What can hang from each mark
K_62: K_205
K_84: K_130
K_205: K_62 K_66 K_334 K_400 K_436 K_777 K_888
K_130: K_205
K_436: K_205 K_826

Every row comes from one small tree of marks. The marks that hang from a mark follow it in brackets, in the order of their numbers. Every link used is in the known rows. Which tree was each row made from?
Known rows
K_62(K_205(K_334 K_888)): [ 1.403, -2.417,  0.550,  0.659, -0.537, -1.783, -1.149, -2.199,  0.177,
 -0.279, -4.301,  0.649,  1.332,  0.012,  1.327, -2.109,  2.255,  0.267,
 -0.229, -1.412]
K_130(K_205): [-0.066,  1.339, -0.897, -1.178,  1.685, -1.405,  1.197,  0.788, -0.202,
 -0.110, -1.219,  0.584, -0.158,  0.779, -1.319,  0.876, -1.406, -1.403,
  1.995, -0.175]
K_84(K_130): [ 1.972,  0.256, -0.224, -0.219,  0.935,  0.271,  0.913,  0.125,  0.097,
  1.028, -0.315, -2.166,  0.615, -0.325,  0.099,  0.592,  0.218, -1.419,
 -1.108, -0.988]
K_62(K_205(K_66 K_888)): [-0.302, -1.477, -1.170,  1.447,  1.661, -1.603,  0.748, -2.636, -0.523,
 -2.084, -1.910,  0.207,  3.022,  1.901, -1.204,  0.367,  3.823, -1.167,
 -2.054, -3.075]
K_84(K_130(K_205)): [ 1.780,  1.829, -1.337, -1.268,  2.302, -1.180,  2.183,  0.881, -0.023,
  0.709, -1.747, -1.829,  0.277,  0.435, -0.954,  1.172, -1.193, -2.830,
  0.956, -1.260]
K_62(K_205(K_436)): [ 0.617, -2.641,  1.037,  0.699,  2.654, -2.486,  1.219,  0.273,  2.181,
 -0.472, -1.574,  0.093, -0.800,  0.494,  0.230, -1.652,  1.691,  0.418,
 -2.365,  0.305]
K_436(K_205(K_66 K_400)): [-0.314, -2.665,  0.156,  1.594,  0.607, -1.138,  0.469,  1.011,  1.028,
 -2.010, -1.416, -0.262,  4.003, -0.263, -2.960, -1.073,  1.753,  0.770,
 -4.802, -0.280]
K_436(K_205): [ 0.019, -1.365,  0.690,  0.950,  0.409, -0.782, -2.285, -0.277,  1.816,
 -0.837, -1.101,  1.006,  0.713, -0.727, -0.025, -1.711,  0.596,  0.188,
 -1.400,  0.982]
K_436(K_205(K_66 K_400 K_777) K_826): [-1.790, -3.145, -1.905,  4.877,  2.278, -0.819, -1.159,  0.624,  1.032,
 -0.982, -2.677, -0.569,  3.888, -0.036,  1.606, -0.107, -0.031,  0.578,
 -4.782, -0.099]
K_62(K_205): [ 0.539, -1.197,  0.778,  0.853,  0.630, -2.232, -0.662, -1.398,  1.592,
 -1.310, -1.510,  0.181,  0.838, -0.551, -0.660, -1.510,  1.882, -0.490,
 -1.062,  0.279]
K_130(K_205(K_400 K_436 K_777 K_888)): [-2.428, -0.227, -2.740,  1.049,  2.818, -0.694,  1.431,  2.004,  0.592,
  4.385, -3.007,  0.890,  1.008,  2.961,  1.092,  3.273, -2.101,  1.696,
 -0.634, -4.591]
K_436(K_205(K_66) K_826): [-0.149, -1.991, -1.582,  3.510,  2.316, -1.076, -1.124, -0.755,  0.476,
 -3.503, -1.997, -0.432,  1.508,  0.243,  0.606, -1.251,  0.825, -1.040,
 -3.178,  1.595]
K_62(K_205(K_334)): [ 2.265, -3.323,  2.012, -0.163, -0.105, -2.266,  0.413, -0.575,  0.387,
 -0.922, -3.570,  0.179,  0.634, -0.781,  0.942, -3.562,  1.780,  0.342,
 -0.761,  1.031]
K_84(K_130(K_205(K_62 K_334 K_888))): [ 1.624, -1.476, -2.065, -1.111,  2.741,  0.577,  2.220,  0.243, -1.257,
  2.111, -4.016, -1.072, -0.248,  1.952,  2.471,  1.132, -0.014,  0.198,
  1.034, -5.123]
K_84(K_130(K_205(K_400 K_888))): [ 0.263,  3.000, -2.600,  0.376,  1.334, -1.007,  0.618,  0.067,  0.408,
  1.579, -2.833, -1.564,  2.634, -0.041, -2.779,  2.991, -0.643, -0.900,
 -0.228, -4.013]
K_84(K_130(K_205(K_334 K_400 K_888))): [ 2.278,  0.540, -1.305, -0.397,  0.666, -0.900,  1.539,  0.797, -0.565,
  1.884, -5.142, -1.793,  2.294,  0.113, -0.892,  1.245, -0.828, -0.050,
  0.149, -3.289]
K_130(K_205(K_777)): [-1.006,  0.490, -1.432, -0.537,  2.314, -0.679,  1.344,  1.464, -0.874,
  2.098, -1.651,  1.140,  0.777,  1.985,  1.901,  1.560, -2.286, -1.438,
  2.026, -1.740]
K_130(K_205(K_62 K_888)): [-2.033,  0.500, -3.185,  0.065,  2.689,  0.205,  0.212, -0.940, -0.486,
  1.098, -1.615,  1.050, -0.696,  2.139,  0.240,  2.456, -0.223,  0.821,
  1.541, -4.549]
K_436(K_205(K_334 K_777) K_826): [ 0.049, -4.000, -0.068,  3.268,  0.780, -0.323, -2.750,  0.428,  0.968,
  0.480, -4.738,  0.655,  0.391, -0.231,  6.341, -2.980, -1.317,  0.763,
 -0.947,  1.635]

Which tree is each row?
[-2.066, -1.902, -1.544,  4.958,  1.064, -0.957, -3.941,  0.240,  2.917,
  0.321, -3.209,  0.191,  2.633, -1.949,  2.340, -0.572, -1.006,  1.705,
 -3.247,  0.670] => K_436(K_205(K_400 K_777) K_826)
[ 0.348, -1.603, -2.518, -0.525,  4.384, -0.415,  5.108,  2.380, -0.549,
  0.063, -1.611, -2.803,  2.438,  1.262, -2.758,  2.401,  0.676, -0.207,
 -3.000, -4.545] => K_84(K_130(K_205(K_62 K_66 K_400)))
[-3.209, -3.814, -2.925,  4.320,  4.342,  0.590,  0.559,  2.329,  1.782,
  2.873, -1.705, -0.947, -0.992,  0.392,  4.502,  1.349, -1.086,  4.535,
 -3.848, -2.471] => K_205(K_62 K_400 K_436(K_826) K_777)
[-1.239, -3.153, -0.924,  1.935,  2.743, -1.186, -0.320, -0.865,  1.396,
  2.583, -2.385,  1.446,  0.509,  2.665,  3.628,  0.653,  1.367,  0.641,
 -1.756, -3.793] => K_62(K_205(K_436 K_777 K_888))
[-1.880, -4.054, -2.964,  0.689,  4.280,  1.512,  3.578,  0.508, -1.225,
  0.996, -0.463, -0.209, -0.526,  4.328,  1.780,  2.174,  2.017,  2.299,
 -3.390, -5.662] => K_205(K_62 K_66 K_436 K_888)
[ 0.513, -0.298, -2.084, -1.112,  3.830, -0.101,  2.622,  1.084,  0.073,
  1.251, -1.167, -1.644, -0.958,  0.918,  0.173,  1.633, -0.488, -0.854,
  0.217, -3.363] => K_84(K_130(K_205(K_62)))
[ 1.861, -4.315,  0.571,  2.718,  2.632, -3.114,  0.682,  0.233,  1.893,
 -1.246, -4.982, -0.964, -1.764, -0.494,  3.389, -3.646,  0.471,  1.204,
 -1.872,  2.677] => K_62(K_205(K_334 K_436(K_826)))
[-2.510, -4.357, -1.816,  1.127,  2.680,  1.477,  3.188,  2.058, -1.070,
  1.529, -0.116, -0.443,  2.807,  2.282,  1.230,  1.724,  1.180,  2.552,
 -3.902, -4.785] => K_205(K_62 K_66 K_400 K_777)
[-1.743, -1.746, -1.683,  1.144,  1.766,  1.209,  0.441,  0.419, -0.371,
  4.162, -0.942,  1.363, -0.210,  3.209,  4.535,  2.237, -0.651,  1.414,
 -0.805, -4.204] => K_205(K_436 K_777 K_888)
[-2.724, -2.629, -2.186,  2.019,  2.385,  0.992,  0.493,  0.743,  1.364,
  2.349, -0.961,  0.007, -0.156,  1.137,  0.336,  1.950,  1.053,  5.022,
 -3.536, -5.150] => K_205(K_62 K_400 K_436 K_888)
[ 0.739, -4.238, -0.686, -1.754,  3.462, -0.193,  5.471,  2.196, -3.098,
 -0.293, -3.100, -0.124, -0.218,  3.025,  0.934, -0.458,  0.196,  0.352,
  0.171, -2.273] => K_130(K_205(K_62 K_66 K_334))
[-0.854, -4.916, -1.330,  0.053,  4.452,  0.713,  5.026,  2.252, -0.992,
  0.242,  0.410, -0.738, -1.355,  3.486,  1.392,  0.493,  1.299,  2.057,
 -3.755, -3.192] => K_205(K_62 K_66 K_436)
[-0.023, -2.001, -2.322,  2.628,  3.966, -0.564,  3.158,  0.755, -0.397,
 -1.465, -1.065, -1.703, -0.824,  2.298,  1.562,  0.323,  0.148,  0.108,
 -2.960,  0.517] => K_205(K_66 K_436(K_826))
[-1.541,  0.556, -1.235,  0.293,  1.571, -1.006,  1.324,  2.292,  0.224,
  2.235, -2.059,  0.581,  2.179,  0.607, -0.286,  2.139, -2.200,  0.159,
  0.313, -1.991] => K_130(K_205(K_400 K_777))
[ 1.085, -4.089, -0.424, -0.235,  1.721,  0.407,  3.994,  1.219, -2.709,
  0.947, -2.726, -0.166,  0.285,  4.201,  2.303, -0.145,  1.060,  1.074,
 -1.817, -2.752] => K_205(K_66 K_334 K_436 K_888)
[ 0.042, -4.520, -1.298,  0.089,  1.629,  1.821,  2.565, -0.325, -3.115,
  0.421, -2.411,  0.102,  0.782,  3.246,  2.461,  0.079,  2.198,  1.884,
 -1.524, -4.427] => K_205(K_62 K_66 K_334 K_888)
[ 3.853, -2.173,  0.251, -2.004,  3.346, -1.530,  5.063,  3.394, -0.655,
  2.169, -3.851, -1.765, -1.641,  1.981,  1.864, -0.685, -1.772, -1.001,
  0.236, -0.709] => K_84(K_130(K_205(K_334 K_436)))
[ 0.475, -5.824,  1.198,  1.148,  0.472, -0.312,  1.320,  2.807, -0.480,
  0.753, -3.835,  0.392,  4.408,  0.928,  2.064, -2.115,  0.750,  1.564,
 -4.127, -0.997] => K_436(K_205(K_66 K_334 K_400 K_777))
[ 1.164, -3.674,  0.076,  1.338, -0.007, -2.059,  1.510, -0.956, -0.471,
 -1.181, -4.583, -0.589,  4.451,  0.870, -1.800, -1.233,  3.557,  1.121,
 -3.289, -2.544] => K_62(K_205(K_66 K_334 K_400 K_888))
[-1.977,  0.165, -3.144,  4.608,  1.595, -0.721, -1.281, -0.386,  1.760,
  0.942, -2.417, -0.992, -0.129, -0.066,  0.565,  1.742, -0.528,  2.679,
 -2.868, -1.284] => K_205(K_400 K_436(K_826) K_888)
[ 2.142, -5.541, -0.312,  2.474,  3.762, -2.994,  3.433,  0.610, -0.121,
 -2.176, -4.685, -1.542, -0.395,  1.759,  2.512, -3.243,  1.817,  0.175,
 -3.691,  1.903] => K_62(K_205(K_66 K_334 K_436(K_826)))
[ 0.933, -1.819,  0.020, -1.455,  1.438, -0.448,  2.126,  2.288, -1.622,
  2.600, -3.924,  1.197,  0.081,  1.865,  3.680, -0.498, -2.470, -0.678,
  2.597, -1.190] => K_130(K_205(K_334 K_777))
[-1.354, -2.037, -1.482,  4.083,  1.788, -0.247, -3.819, -0.512,  1.979,
  0.234, -2.449,  0.813,  0.558, -0.609,  4.674, -0.875, -1.289, -0.280,
 -1.399,  0.809] => K_436(K_205(K_777) K_826)
[ 0.556, -4.296, -0.636,  2.411,  2.490,  0.063,  1.149,  2.019, -0.308,
  2.671, -3.774, -0.457, -1.844,  1.439,  7.476, -1.267, -2.206,  1.639,
 -0.767,  0.796] => K_205(K_334 K_436(K_826) K_777)
[-1.651, -2.486, -1.598,  2.753,  1.653, -1.154,  0.567, -1.077, -0.109,
  0.422, -2.654,  0.392,  5.407,  1.977, -0.386,  1.656,  2.833,  0.302,
 -3.683, -4.940] => K_62(K_205(K_66 K_400 K_777 K_888))
[ 2.397, -4.211, -0.556, -1.795,  4.883, -0.518,  5.259,  3.638, -0.350,
  2.831, -3.391, -2.135, -3.016,  2.178,  3.160, -0.548, -1.115,  0.961,
 -0.547, -2.634] => K_84(K_130(K_205(K_62 K_334 K_436)))
[-2.438, -1.494, -1.183,  2.963, -0.094,  0.067, -3.902, -0.517,  1.674,
  2.012, -2.440,  1.622,  3.639,  0.249,  1.083,  0.733,  0.296,  1.849,
 -2.445, -3.408] => K_436(K_205(K_400 K_777 K_888))
[-0.085, -4.946, -0.487,  3.233,  1.711, -0.300, -2.435,  0.051,  1.338,
 -1.300, -4.120,  0.202, -1.348, -1.080,  4.534, -3.229,  0.194,  2.751,
 -1.885,  1.162] => K_436(K_205(K_62 K_334) K_826)
[ 0.100,  1.708, -3.046, -0.010,  2.665,  0.330,  0.622,  0.059, -1.006,
  3.693, -2.329, -0.344,  1.715,  2.280,  2.558,  3.396, -1.536, -2.742,
  1.471, -5.152] => K_84(K_130(K_205(K_777 K_888)))
[-1.940, -5.967, -0.981,  1.272,  3.392,  1.058,  0.636,  1.071, -0.295,
  0.839, -0.829,  1.015,  1.850,  2.703,  3.771, -0.255,  1.496,  1.155,
 -3.530, -3.785] => K_436(K_205(K_62 K_66 K_777))
[ 0.166, -5.072, -0.057,  1.091,  0.968,  0.918, -0.008, -0.108, -1.974,
  1.476, -3.879,  1.579,  3.457,  3.025,  4.389, -1.065,  1.292,  0.281,
 -1.789, -3.225] => K_436(K_205(K_66 K_334 K_777 K_888))
[ 1.366, -4.461,  1.699,  0.299,  0.484, -1.352,  0.214,  0.100,  0.124,
  1.292, -3.852,  0.759,  1.269,  0.465,  4.143, -2.692,  0.906, -0.073,
 -0.551, -0.532] => K_62(K_205(K_334 K_777))
